Each row was made from one path, in order. Every step used is in the known rows, and no mark comes twice. Write each row's path.
In the rows, zero is written as 128.
Known rows
V -> G -> Z -> X -> T -> R -> H -> M: [133 119  62 144 126 158 172 108 128  81  86 136 133 110 157 127 156  72
  63 106 123 134 133 108 150 142 159  63 114 101  88 202  84 118  99 106
  79 150  70]
H -> Z -> X -> T: [118 142 107 128 117 126 159 147 117 144 104  88  77 108 151 117 100  97
 123 178 148 131 143 121 144 170 149 139 117 164 138  62 179  84 161 136
 152 139 126]
T -> D -> G -> S: [155 132 139  82 188 145 119 128 140 168 140 122 177  79  64 194 115 177
 168 160 175 138 134 133 155 117 101 125  72 149 130 115 113 157  92 136
 149 113 125]
V -> G -> Z -> X -> T -> R: [134 130  59 148 110 176 126 136 162 115  68 113 149 120 144 150 143  74
  73 156 113 141 120 122 125 169 131 109 128 123  86 137  91 117  91 131
  97 139  63]
R -> H -> M -> G: [164 119 159 114 130  97 144 104 130  97 146 154 137 125 152 104 153 144
 135  60 155  76  98 131  97  58 179 126 109 101 133 150 123 156 132 101
 106 124 146]
R -> T -> D: [161 109 161 135 142  93  77  94 170 117 101 144 166 158 153 152 157 166
 150 139 130 131 120 129 123  76  63 180  67 140 113 118 154 174 133 108
 124  59 134]
X -> T: [152 137 158 153 140 167  81 118 183 144 102  93 155 123 145 152 119 116
 117 143 126 133 102 149 152 126 139 137 122 165 122  79 150 123 112 119
 175 118 163]
G -> D: [162  91 143 129 102 176 139 115 164 162 103  83 132 115 119 153 171 144
  61 163 109  97  97 138 111 102 132 158  73 165 131 128 131 138 110 132
 124  90 119]
M -> Y -> R -> T: [167  98 193 109  91  84 116  99 145 110 174 122 109 161 137  83 143 112
 158 110 103 143 117 166  68 118  96 161 117 143 109  97 141 181 145 102
 146 120 197]
R -> H -> Z -> X -> T -> D -> G: [124 138 112 104 189 125 133 158  79 103 147 171  88  99 116 152  95 120
 178 152 185 112 178 125 156 126 117  69 118 115 149 119 172 107 161 145
 149 108 105]
D -> G: [140 104 171 105 158 150  84 127 156 172 149 134 138 127  94 170 108 147
 132 121 140 122 146 157 118 104 123 133 137 111 133  97 157 134 120 146
 151 133 146]
Z -> X: [153 136 132  69 119 127 138 136 163 165 115 113 133 110 158 107 122 118
 135 142 103 104 122 142  79 141 131 151  81 132 129  88 179 125 155 147
 136 121 131]
D -> G -> Z -> X -> T: [135 152  99  88 178 171 129 156 172 153 131 138 117 101 109 144 112 106
 144 137 118 124 141 117 166 188 103  90 137 121 106 116 161 107 112 131
 150 140  77]
H -> M: [141  94 154 125 110 115 150  87 150 157 116  91 146 106 139 118 139 146
 102 109 133 132  90 134 137  84 175 148  98 146 121 129 142 121 120  94
 111 158 168]
Y -> R -> X -> T -> D: [143 120 189 165  92 159 114 139 123 127 160 114 161 127 105 178  84 115
 160 127 136 101 100 162 124  97 114 147 145 134 136 117 117 165 132 108
 128  94 153]
Y -> M -> R -> X -> T: [ 62 130 191 202  92 132 107 124 124 149 157 128 146 150 128 155 121 159
  99  96 132 119  92 138 143  97 153 169 191 117 165 149 103 110 126 147
 111 158 133]
X -> T -> R -> H: [157 120 118 170 152 165  68 108 129  94  95 127 141 156 141 143 125 104
  98 142 137 146 151 125 139 113 136  92 135 139 113 103 108 140  95 125
 162  89 155]
D -> G -> Z -> X -> T -> R: [117 137  52 110 175 183 119 143 137 144 115 138 122 125  94 138 109 107
 123 159 113 146 171 113 163 193  86  85 155 117  86 114 138 113  91 138
 131 144  82]
G -> Z -> X -> T -> R -> H -> M -> Y: [134 145  39  99 149 120 189  93 114  80 124 150 112  99 158  52 158  89
 134 142 107 144 131  75 150 202 146  30 102 160  86 154 106 130 104 100
 106 163 101]
H -> M -> Y: [132 113 165 109 120 101 159  68 124 138 156 104 139  87 146  78 151 137
 144 126 133 140  82 120 116 121 174 118  84 170 120 114 134 132 129  97
 113 193 182]
R -> T -> X -> Z: [141 112 143 164 118  83  78  71 154  64  52 124 142 194 196 118 120 122
 135  89 118 126 133  91  80  84  99 180  76 135 103 150 105 108 151  86
 163  32 135]
D -> G -> S: [160 118 154  93 164 159 144 128 165 169 146  94 134  96  83 168  97 152
 128 120 154 130 158 136 148 131 140 125 105 135 120 104 120 141  86 123
 183 132 150]
H -> M -> R: [114  98 171 163 123 103 138 109 125 162 140  84 148 106 132 114 158 173
  83 107 119 133  92 143 127  96 168 195 128  97 143 150 121 112 118 106
 106 180 167]
H -> Z -> X -> T -> D -> G -> S: [107 163  79 103 171 145 175 163  96 146 120  98  99  72  98 163  80 129
 165 187 191 147 162 119 199 194 116 112  94 167 130  81 151  99 127 140
 169 139 112]
M -> Y -> R -> H -> Z -> X -> T -> D: [142 143 126  84 120  84 161 151  60  90 184 149  83 103 119  88 121  93
 209 164 147 138 134 143 101 152 113  80 123 161 139 104 152 150 189 136
 150 135 167]
Y -> M -> R: [ 82 108 176 145  81  99 100 138 139 191 143 118 142 151 111 129 157 185
  86 103 107 157 103 160 115  84 146 190 177 125 171 141 116 118 146 165
 105 172 155]
T -> X: [138 115 170 119 112 127  93 104 147 133  80 119 152 156 145 147 125 119
 147 153  73 117 105 128  67 109 138 184  92 117 144 116 104 117 140 146
 138  84 139]
D -> G -> Z -> X: [142 129  97  60 161 143 152 148 163 166 140 152 112 102 102 131 126 124
 133 135 112 113 152 114 129 163 110 105 123 106 117 125 158 123 120 135
 122 142  75]
M -> Y -> R -> H -> Z -> X -> T: [145 136 141  90  98  95 172 156  70  95 185 128  56 119 132  70 114  75
 175 132 134 134 145 154  91 159 147  79 140 156 137  94 156 136 182 121
 166 149 189]
G -> Z -> X -> T -> D: [149 172  69  89 152 145 149 148 172 139  91 124 152  89 138 125 147 111
 146 187 108 127 100  96 163 182  90 107  87 173 113 124 148 137 120 129
 120 111  74]
Y -> M -> G -> Z -> X -> T -> D: [ 92 188  73  82 115 123 133 152 153 146 110 169 159 122 121 136 161 144
 182 132 127 126  61 126 158 148  92 128 144 166 128 133 123 149 140 170
  83 143  66]

Which path is each row?
[146 111 208 168  78 167 129 136 133 121 163 100 137 154 114 164  79  98
 129 101 125  93 105 166 110 102 140 154 159 123 135 106 121 152 124 103
 147 111 169]  Y -> R -> X -> T
[150 129 118 116 135 110 157 150 107  94 124 134  60 126 158 111 104  92
 121 134 150 110 170 116 130 136 166  84 112 139 147 110 179 108 168 129
 164 104 133]  R -> H -> Z -> X -> T
[122 136 142 168 144 103 139 181  92  98 148 122  77 124 151 105 127 133
 101 138 140 111 151 124 121 140 154 149 149  93 165 129 146  87 160 137
 161 132 133]  M -> R -> H -> Z -> X -> T
[171 110 163 130 107 157 152 114 187 138 107  66 162  94 131 175 124 117
  69 114 155 133 108 151 116 102 183 144  78 142 120 125  77 146  88 112
 151 129 132]  V -> G -> S
[132 148 105 136 195 171  80 138 161 146 121 141 171 103  89 189 133 131
 159 173 150 142 100 124 199 146  81  94 129 153 108 129 138 139  89 132
 137 122 101]  X -> T -> D -> G -> Z
[146 127 109  91 181 100 118 123 165 119 117 181 134 136 124 146 144 151
 170 136 125 120 159 107 147 132  32 129  79 109  98 146 170 156 122 122
 105  82  69]  R -> T -> D -> G -> Z -> X
[126 149  76 128 134 182  99 130 134 142  83 101 141 129 151 118 106  99
 126 170 117 143 144 130 116 174 108 125 116 141 105  76 142 105 117 152
 146 119 133]  Z -> X -> T -> R
[ 59 110 176 153 136  84  61 129 128 160 153 173 153 167  87 170 166 208
 138  95 133 165 130 153 151  75  65 182 174  95 149 170 132 134 141 162
  96 143 131]  Y -> M -> R -> T -> D -> G
[149 109 158 137  73  85  91 110 137  89  87 104 124 212 146 121 111 106
 137  65  99 147 142 144  61  76  90 195 125 122 107 160 104 130 163  89
 162  56 178]  Y -> R -> T -> X -> Z
[ 58 145 178 195 109 131  90 130 109 148 153 144 180 131 120 175 126 184
 135 122 140 123  82 137 158  94 127 161 175 123 178 160  96 122 138 158
  91 147 121]  Y -> M -> R -> X -> T -> D
[114 132  61 147 111 136 133 141  85 133  80  88  84 131 139 111  96  99
  97 194 139 159 169 116 142 177 134 133 126 156 116  52 144  87 136 142
 133 136 129]  H -> Z -> X -> T -> R
[119 131  53 106 185 157 159 120 107 110 125 163 108 114 103 115 127 102
 126 108 135 141 180  99 177 176 116  37 143 100  92 173 125 111  94 106
 109 156  92]  D -> G -> Z -> X -> T -> R -> H -> M
[164 115 184  84  81 104 129 119 129 145 185 102 119 128 111  89 138 122
 162 137 108 142 102 177  56 126 131 141 129 162 132  76 133 173 149 127
 149 151 200]  M -> Y -> R
[ 66 138 132 145 100  91 146 165  86 137 148 144  82 143 126 109 136 141
 104 101 136 148 144 137 147 122 158 125 191 117 177 160 144  87 175 166
 132 169 139]  Y -> M -> R -> H -> Z -> X -> T
[146 144  66 174 146 153 118 103 115  75  98 142 137 149 134 118 154 113
 107 113 137 127 119 102 166 133 149  86 144 128  85 143  70 149  69  99
 102 126 110]  X -> T -> R -> H -> M -> G -> Z
[ 62 111 187 170  86  76  86 109 131 132 106 143 132 204 137 137 169 169
 117  91  68 161 114 138 106  93 108 224 162  89 153 173 101 115 153 151
 108 122 148]  Y -> M -> R -> T -> X
[139 135  55 101 191 175 123 141 121 112 126 173 106 129 102 133 119  99
 128 130 121 128 189 106 156 181  99  42 150  96  98 143 130 127  96 137
 134 123  81]  D -> G -> Z -> X -> T -> R -> H
[ 60 131 118 107 136  77 117 152 133 158 150 191 131 148  93 135 173 190
 145 104 106 157 138 126 156 131  48 163 163  88 139 194 135 130 146 161
  73 152  80]  Y -> M -> R -> T -> D -> G -> Z -> X
[108 131 207 229 135 160 102 133 130 114 162 103 158 127 153 151 104 149
  98 127 132  81  96 123 120 118 152 177 149  85 154 122 101 109 106 120
 141 122 119]  M -> R -> X -> T
[146 110  97 193 132 143  85 108  86  91  86 118  98 162 122 137 120 105
  86 157 157 157 182 116 147 123 151  89 147 147 121  93 113 119 111 121
 149 103 155]  X -> T -> R -> H -> Z
[129 120 142 137 120  76 152 170  86 116 160 133  77 125 144  93 139 150
  93 134 126 104 168 123  82 116 163 156 129  72 175 133 145 105 167 142
 141 131 133]  M -> R -> H -> Z -> X
[162 135  84  62 114 120 173 135 184 149 110 118 122 111 145  94 145 115
 108 150  81 113 119  98 115 165 130 126  89 144 118 117 154 142 127 124
 110 121  81]  G -> Z -> X
[136 161 123 108 147 166 125 141 171 147 107  96 140 105 163 120 104  94
 137 150 120 118 111 141 128 166 121 131 102 152 124  86 178  97 134 141
 177 119 140]  Z -> X -> T
[135 138  82  52 178 128 127 150 142 163 134 169 156  87  80 151 136 159
 173 176 125 118 132 116 143 148  75 112 101 120 129 129 157 149 126 151
  96 119  66]  T -> D -> G -> Z -> X
[113 168 118  93 194 173  92 162 137 154 124 140 166  84 121 168  94 125
 194 170 151 116 120 149 153 166  76 113 110 132 127 103 179 107 141 155
 154 123 116]  Z -> X -> T -> D -> G
[ 89 119 195 223 128 141 145 100 105 125 156  97 157 105 153 136 114 152
  94  93 145  99  82 115 158 109 179 169 136  95 139 159  99  90 111  91
 112 173 145]  H -> M -> R -> X -> T
[ 70 109 197 166  77 108 117 122 119 158 165 134 143 158 119 141 130 179
  98  90 121 108 109 133 104  76 167 182 181  95 179 155  99 125 142 159
  86 154 129]  Y -> M -> R -> X
[161 142 114  88 103 121 198 161 124  99 159 137 103 126 127  90 134  85
 149  60 109 103 103 147 129 133 143 103 164 105 111 177 125 157 145  88
 114 148 138]  Y -> R -> H -> M -> G -> Z -> X -> T
[ 52 150 172 177 152 153 129 132 104 152 172 138 173 111  71 194  95 189
 151 110 175 136 116 130 191 120 126 133 178 119 163 169  68 114 102 145
 119 162 113]  Y -> M -> R -> X -> T -> D -> G -> S
[149 125 126  99 103 107 152 186  80 110 152 130  78 127 101 131 107  95
 160 140 142 131 154 164 123 114 114 109 140 131 146 130 161 144 182 131
 147 108 161]  Y -> R -> H -> Z -> X -> T -> D
[156 125  40 100 133 113 166 103  92  91 112 165 120 137 141  75 155 128
 120 108 117 105 148  89 100 132 140  95 108  94 101 156  83 159 104 120
  59 126  85]  T -> R -> H -> M -> G -> Z -> X
[143 111 197 111  82  82 113  96 128  92 141 130 113 185 140  98 141 102
 191 119  67 147 115 159  42 129  92 176 113 123 115 115 113 163 160 113
 151 103 189]  M -> Y -> R -> T -> X
[154 113 191 152 135 103 101 149 131 121 165 130 130 139 147 119 161 171
  90 104 120  97 125 142  78  74 155 159 137  75 174 150 121 137 135 133
 145 114 149]  M -> R -> H
[128 107 160 132  76  86 184  72  73 103 183  96 124 105 144  68 102 117
 152  72 168 115 102 113  88  98 184 105 116 168 116 157  94 121 142  59
 117 167 182]  H -> M -> Y -> R -> X -> Z
[106 168  46 100 110 128 130 136 124 115 102 189 121 167 126 108 156 115
 139 100 112 126 122 116 135 144 121  95 176 137 120 142  96 154 126 159
  84 133  74]  Y -> M -> G -> Z -> X -> T -> R -> H
[ 71 118 161 188  74  97 110 117 105 138 150 125 142 154 136 121 109 179
  92  67 156 117 116 108  99  62 168 164 175 126 173 170  84  98 149 133
 103 143 117]  Y -> M -> R -> X -> Z
[153  95  65 119 111 107 138 122  63 102  99 138  68 151 135  92 125 117
  94 160 137 135 209 100  82 121 150 105 115 110 133  94 124 135 141 145
 106  97 124]  T -> R -> H -> Z -> X
[145 109 107 180 144 159 101  86 109  97  94 117 139 144 139 129 134 112
  95 115 143 155 143 118 166 113 151  82 131 137 104 142 104 127  92 104
 135 120 172]  X -> T -> R -> H -> M
[144 153  32 114 129 162 142 127 153 136  75 110 125 122 143  99 139  97
 103 177  90 143 138  97 152 200 108 103 115 158  91 104 125 129  95 130
 122 126  85]  G -> Z -> X -> T -> R
